Every row comes from one small tree of marks. Brackets hold a mark, then the marks that hang from it, in alphabetical order. Every link used is in the known rows. Which tree was each row made from?
Known rows:
[rodi [gebuva vodu] nafud [sige suruv]]: [-0.54  4.93 -1.32 -0.48  2.14 -0.31  1.52 -0.48 -0.14  0.67  1.09  0.74
  0.33  0.99 -1.00 -0.34  1.32 -0.91 -0.01 -0.77  1.26 -1.57 -3.33 -0.55]
[gebuva [rodi nafud] vodu]: [-0.62  5.55 -1.82  0.04  0.41 -0.58  3.06  0.32  0.55  0.04  0.32 -1.78
 -0.38 -0.47 -1.38 -0.19  0.30 -1.80 -0.54 -0.69  0.66  1.18 -1.62  0.25]
[vodu [gebuva rodi]]: [ 0.02  1.98 -2.08  0.34 -1.30 -2.61  0.41 -0.97 -0.51  0.15 -0.26 -3.11
  0.19 -0.86 -1.19 -0.35  0.92 -0.57 -1.47 -0.99  0.00  1.89 -1.38  0.31]
[nafud [rodi gebuva vilu]]: [-0.72  1.58 -2.41  1.12  0.27 -0.61 -0.72 -0.39 -0.99 -0.21 -0.46  0.03
  0.60 -0.83 -0.95 -1.72  1.15 -0.91 -0.95 -1.76 -0.26  0.14 -1.42  0.45]
[nafud [rodi [gebuva vodu] [sige suruv] vilu] tizis]: [-0.10  4.57 -2.63  0.92  1.61  0.09 -1.14 -0.45 -0.17  0.92 -0.29  1.72
  0.79  0.82 -0.57 -0.58  1.68 -1.91 -1.28 -1.84  1.48  0.52 -2.94  0.32]
[vodu [gebuva [rodi nafud sige [vilu tizis]]]]: [-0.67  2.75 -2.71  0.75  0.61 -1.73  0.87 -0.25 -0.75 -1.64 -0.23 -0.86
 -0.45 -0.12 -0.72 -1.46  1.38  0.50 -2.37 -1.87  0.74 -0.21 -2.59  1.10]
[nafud [rodi [gebuva vodu] sige] [tizis vilu]]: [-0.41  3.78 -2.97  0.33  1.95 -1.06  0.26  0.51  0.34 -0.31 -1.68  0.24
  0.82  0.30 -0.77  0.07  1.24 -1.93 -0.72 -2.06  0.81  1.07 -2.18  0.80]
[nafud [rodi gebuva sige] tizis]: [-0.69  1.98 -2.81  0.71  1.11 -0.49  0.61 -1.15 -1.10  0.06 -0.92  0.31
  0.53  0.01 -0.65 -0.10  1.95 -1.07 -1.19 -1.10  1.39  0.70 -2.22  0.17]
[tizis vilu]: [-0.63  1.62 -2.03  0.40  0.04 -2.78  0.55  0.60  0.25 -0.15  0.17 -1.07
  0.71  0.40 -0.59 -0.24  0.14 -1.49 -0.18 -1.34 -0.60  0.19 -0.68  0.35]
[gebuva vodu]: [-0.71  3.93 -1.50  0.17  0.30 -0.87  0.93  0.24  0.40  0.39  0.16 -1.64
  0.41 -0.59 -0.54  0.09  0.16 -1.86 -0.40 -0.61  0.44  1.04 -1.32 -0.30]
[vodu [gebuva [rodi nafud vilu]]]: [-0.29  2.25 -2.01  0.90 -0.26 -1.72  1.16 -0.01 -0.48 -0.12  0.31 -1.82
 -0.13 -0.50 -0.99 -1.61  0.75  0.16 -1.72 -1.56 -0.05  0.46 -1.71  0.56]
[rodi gebuva [sige suruv] [vilu [tizis nafud]]]: [-0.40  2.99 -1.76  0.33  0.74 -1.65 -0.45 -0.54  0.07 -1.17  1.14  2.04
  0.45  0.08 -0.87 -0.93  1.74 -0.68 -1.47 -1.41  1.05 -2.41 -3.61  0.80]
[rodi [gebuva vodu] nafud [vilu tizis]]: [-1.36  4.20 -1.94  0.52  1.70  0.51  0.61  0.56  1.04 -1.16  0.56  0.84
  0.12 -1.44 -0.93 -1.39  0.84 -1.24 -1.45 -0.40  1.09 -1.37 -2.34  0.72]
[tizis nafud vilu]: [-0.12  1.58 -1.60  0.10 -0.30 -3.14  2.19  0.81  0.89 -0.72  0.50 -1.00
  0.53 -0.09 -0.67  0.09 -0.02 -1.62 -0.24 -1.41 -0.43 -0.38 -1.58  0.65]
[rodi gebuva nafud vilu]: [-1.44  2.21 -1.53  0.88  1.20 -0.43  0.79  0.39 -0.36  0.02  0.91  0.56
  0.26 -0.75 -0.96 -1.76  0.84 -0.02 -0.89 -0.91  0.23 -1.92 -1.82 -0.13]
[vodu [gebuva [rodi [nafud [tizis vilu]] sige]]]: [-0.14  2.50 -2.72  0.37  0.74 -2.87  2.07  0.19  0.00 -0.30 -0.55 -1.40
  0.19  0.93 -0.64 -0.04  1.06 -0.26 -1.72 -1.74  0.85  0.74 -2.18  0.87]
[suruv sige]: [-1.06  2.09 -1.81  0.73 -0.75 -0.99  1.52 -1.14 -0.75  0.70  1.15 -1.44
  0.54 -0.98 -0.05  0.29 -0.14 -2.07 -0.25 -0.79  0.70  0.78 -1.74 -0.48]
[tizis nafud [vilu [rodi gebuva]]]: [ 0.00  1.44 -1.67  0.06 -1.17 -2.53  0.67  0.40  0.22 -1.04 -0.26 -0.80
 -0.11 -1.11 -1.50 -0.93  0.23 -0.82 -0.11 -1.40 -1.42 -0.84 -1.84  1.76]
[nafud [rodi gebuva sige vilu]]: [-0.88  2.11 -2.39  1.07  1.36 -0.86 -0.80 -0.11 -1.94 -0.58 -1.04  0.40
  0.45  0.04 -0.76 -1.72  1.71  0.07 -0.89 -2.70 -0.06 -0.43 -2.09  0.17]
[rodi gebuva]: [-1.06  1.97 -1.59  0.29  0.25 -1.23  0.00 -0.58 -0.39  0.22  0.28 -0.68
  0.64 -1.05 -1.14 -0.59  1.09 -0.72 -0.58 -0.45  0.24 -0.43 -1.48 -0.31]
[zimet [sige suruv]]: [-0.25  2.41 -1.72  0.16 -0.65 -1.97  0.67 -0.37 -0.18  0.20  0.95 -0.36
  1.07  1.47 -0.06  0.18  1.07 -1.38 -0.01 -0.63  0.77  0.02 -2.14 -0.52]

Which tree is each row?
[-0.48  5.53 -2.61  0.36  0.65 -1.35  2.78  1.20  1.89  0.12 -0.04 -0.96
  0.09  0.15 -1.20  0.34 -0.04 -2.55 -0.97 -0.80  0.97  1.50 -1.37  1.06]	[gebuva [rodi [nafud [tizis vilu]]] vodu]
[ 0.04  1.48 -2.11  1.02 -0.53 -1.34  1.86  0.08 -0.41 -0.72  0.21 -0.54
  0.17 -0.44 -0.47 -0.95  0.44 -1.61 -1.01 -1.85 -0.11  0.54 -1.89  0.74]	[tizis [nafud [rodi vilu]]]
[-0.47  1.59 -2.68  0.70 -0.81 -1.75 -0.88 -0.01  0.37  0.04 -0.63 -0.11
  0.29 -0.67 -1.10 -0.53  0.48 -1.30 -0.85 -0.66 -0.53  0.28 -1.09  1.58]	[nafud [tizis [vilu [rodi gebuva]]]]
[ 0.08  1.87 -2.77  0.51 -0.26 -2.68  2.21 -0.06  0.95  0.10  0.07 -1.74
  0.32  0.10 -0.97 -0.02  0.50 -1.14 -1.80 -0.77  0.58  1.23 -1.57  1.16]	[vodu [gebuva [rodi [nafud [tizis vilu]]]]]
[-0.05  1.16 -3.34  0.97 -0.11 -1.87  1.17 -0.27  0.43  0.09 -0.44 -0.43
  0.74  0.56 -0.32  0.24  0.35 -2.71 -0.95 -1.00  0.30  1.89 -0.72  1.06]	[nafud rodi [tizis vilu]]
[ 0.28  1.38 -1.84  0.22 -1.65 -2.88  1.57  0.62  0.29 -0.97  0.00 -1.38
 -0.34 -0.33 -0.84 -0.45 -0.40 -1.34 -0.08 -1.46 -1.43  0.06 -1.37  1.72]	[tizis nafud [vilu rodi]]
[ 0.56  2.79 -2.75  0.13  0.34 -3.04  1.55 -0.68  0.24  0.60  0.59 -0.43
  0.37  2.07 -0.75  0.18  1.17 -0.93 -1.53 -1.45  1.02  0.46 -2.63  0.94]	[vodu [gebuva [rodi [nafud [tizis vilu]] [sige suruv]]]]
[-0.77  5.86 -1.97  0.97 -0.11 -1.16 -0.32  1.18  0.46  0.03 -0.46 -1.50
  0.07 -0.80 -1.32 -1.02  0.33 -1.48 -0.95 -2.00 -0.02  1.66 -1.13  0.42]	[gebuva [rodi vilu] vodu]
[ 0.11  4.54 -2.33  0.12  0.36 -1.49 -1.46  0.07  0.44  0.60 -0.47  0.83
  0.37  1.00 -0.96 -0.14  0.80 -1.68 -0.43 -1.37  0.14  0.13 -2.51  1.30]	[nafud [tizis [vilu [rodi [gebuva vodu] [sige suruv]]]]]
[-0.50  2.02 -2.16  0.26  0.41 -2.03  1.82  0.72 -1.19 -0.89 -0.29 -0.61
 -0.64  1.40 -0.43 -0.98 -0.01 -0.05  0.14 -1.98 -1.09 -0.89 -1.61  1.08]	[tizis [vilu [rodi nafud sige]]]
[-0.90  2.20 -2.90  1.38  1.35 -0.42 -0.62 -0.17 -1.23 -0.02 -0.95  1.03
  0.61  0.00 -0.48 -1.05  1.84 -0.58 -1.68 -2.10  1.00  0.16 -2.19  0.28]	[nafud [rodi gebuva sige vilu] tizis]
[-0.83  3.87 -2.09  0.21  1.86 -0.67  1.79  0.94  1.89  0.25  0.18  0.35
  0.74 -0.44 -0.94  0.06  0.41 -2.00 -0.84 -0.31  1.12 -0.53 -1.97  0.48]	[rodi [gebuva vodu] [nafud [tizis vilu]]]
[ 0.10  3.21 -2.46  0.94  0.32 -1.70  0.73 -0.73 -0.51  0.88  0.85  0.08
  0.23  1.41 -0.56 -0.75  1.47 -0.23 -2.24 -1.51  1.40  0.25 -2.94  0.41]	[vodu [gebuva [rodi [nafud tizis] [sige suruv] vilu]]]
[-0.01  2.54 -2.99  1.36  0.50 -0.95 -0.31 -0.88 -1.09  0.94  0.30  1.38
  0.59  1.93  0.15 -0.45  1.38 -1.73 -1.36 -1.75  1.14  0.82 -2.22  0.24]	[nafud [rodi [sige suruv] vilu] tizis]
[-1.40  2.13 -2.23  0.99  0.39 -0.90 -1.51 -0.15  0.10 -1.05  0.26  0.73
  0.54 -1.49 -0.91 -1.45  1.18 -0.84 -1.66 -0.75  0.40 -1.03 -1.63  0.64]	[rodi gebuva [vilu tizis]]
[-0.62  1.59 -2.48  0.46 -0.94 -0.32  2.07 -1.10 -0.35 -1.24  0.81 -0.50
 -1.04 -0.60 -0.56 -0.69  0.20 -1.31 -1.07  0.49  0.12 -0.18 -1.59  1.48]	[vilu [rodi nafud] tizis]
[-1.41  4.78 -1.29  0.44  2.82  0.04  0.72  1.36 -0.37 -0.31 -0.09  0.61
  0.24 -0.15 -0.74 -1.54  1.14  0.28 -0.66 -2.02  0.65 -1.90 -2.85 -0.45]	[rodi [gebuva vodu] nafud sige vilu]
[-0.80  5.12 -1.23  0.20  2.39 -0.20  0.17  0.43 -0.24  0.58  0.99  1.52
  0.43  0.97 -0.86 -1.34  1.21 -0.37 -0.47 -1.74  0.94 -2.16 -3.29 -0.37]	[rodi [gebuva vodu] nafud [sige suruv] vilu]
[ 0.22  3.05 -2.13  0.70 -0.39 -2.88 -1.51 -0.74 -1.29  0.55  0.08 -1.00
  0.35  1.12 -0.82 -1.27  1.43  0.21 -1.55 -2.65  0.04  0.59 -2.46  0.30]	[vodu [gebuva [rodi [sige suruv] vilu]]]
[-0.70  1.74 -2.46  0.64  0.79 -1.63  2.68  0.49  1.06  0.26  0.77  0.05
  0.50  0.70 -0.22  0.22  0.08 -1.88 -0.95 -0.15  0.82 -0.20 -1.25  0.40]	[rodi [nafud [tizis vilu]]]
[-0.03  1.71 -2.18 -0.06  1.05 -2.51  1.79  0.27 -0.58 -1.49 -0.93 -0.12
  0.47  0.14 -1.08 -0.49  1.34 -0.79 -0.14 -2.74 -0.30 -0.73 -2.61  0.99]	[tizis [nafud [rodi gebuva sige]] vilu]
[-0.62  1.49 -3.12  1.30 -0.23 -0.70 -0.07 -0.65 -0.44 -1.34 -0.11  0.09
  0.09 -0.49 -0.22 -1.16  0.77 -1.94 -1.68 -1.13  0.27  1.06 -1.24  1.28]	[nafud [rodi [vilu tizis]]]
[-1.08  3.96 -1.25 -0.15  1.54  0.13  2.07  0.09  0.53  0.24  0.59 -0.58
  0.29 -1.01 -1.15 -0.49  0.70 -1.16 -0.33 -0.11  0.89 -0.83 -2.19 -0.32]	[rodi [gebuva vodu] nafud]
[-0.83  3.76 -2.21 -0.03  0.07  0.66  1.19 -0.59  0.49 -1.25  0.16 -0.26
 -0.82 -1.69 -1.24 -0.95  0.59 -1.42 -0.86  0.45  0.41 -0.41 -2.31  1.61]	[vilu [rodi [gebuva vodu] nafud] tizis]
[-0.81  1.78 -1.81  0.29 -0.43 -0.23  1.42 -0.74 -0.89 -0.11  0.48 -0.53
 -0.64 -0.92 -1.28 -1.27  0.64 -0.23 -0.35 -0.08 -0.40 -0.96 -1.81  0.76]	[vilu [rodi gebuva nafud]]
[ 0.12  6.62 -2.02  0.21  0.12 -1.79  0.59  0.35  0.88 -1.31  0.50  0.42
 -0.22  0.32 -1.12 -0.43  1.02 -1.90 -1.52 -2.05  1.10  0.30 -3.32  1.31]	[gebuva [rodi [sige suruv] [vilu [tizis nafud]]] vodu]
[-0.59  4.12 -1.89 -0.08  0.76 -1.67 -1.12  1.13 -0.45 -0.78 -1.61 -0.73
  0.03 -0.13 -1.19 -0.97  0.53 -0.41  0.20 -2.46 -1.09 -0.15 -1.89  1.18]	[tizis [vilu [rodi [gebuva vodu] sige]]]
[-0.59  1.71 -2.29  0.87 -0.89 -0.19  2.44 -0.70 -0.20  0.44  0.74 -0.50
 -0.60 -0.20 -0.31 -0.23  0.13 -1.39 -1.08  0.54  0.58  0.51 -1.48  0.79]	[vilu [rodi [nafud tizis]]]
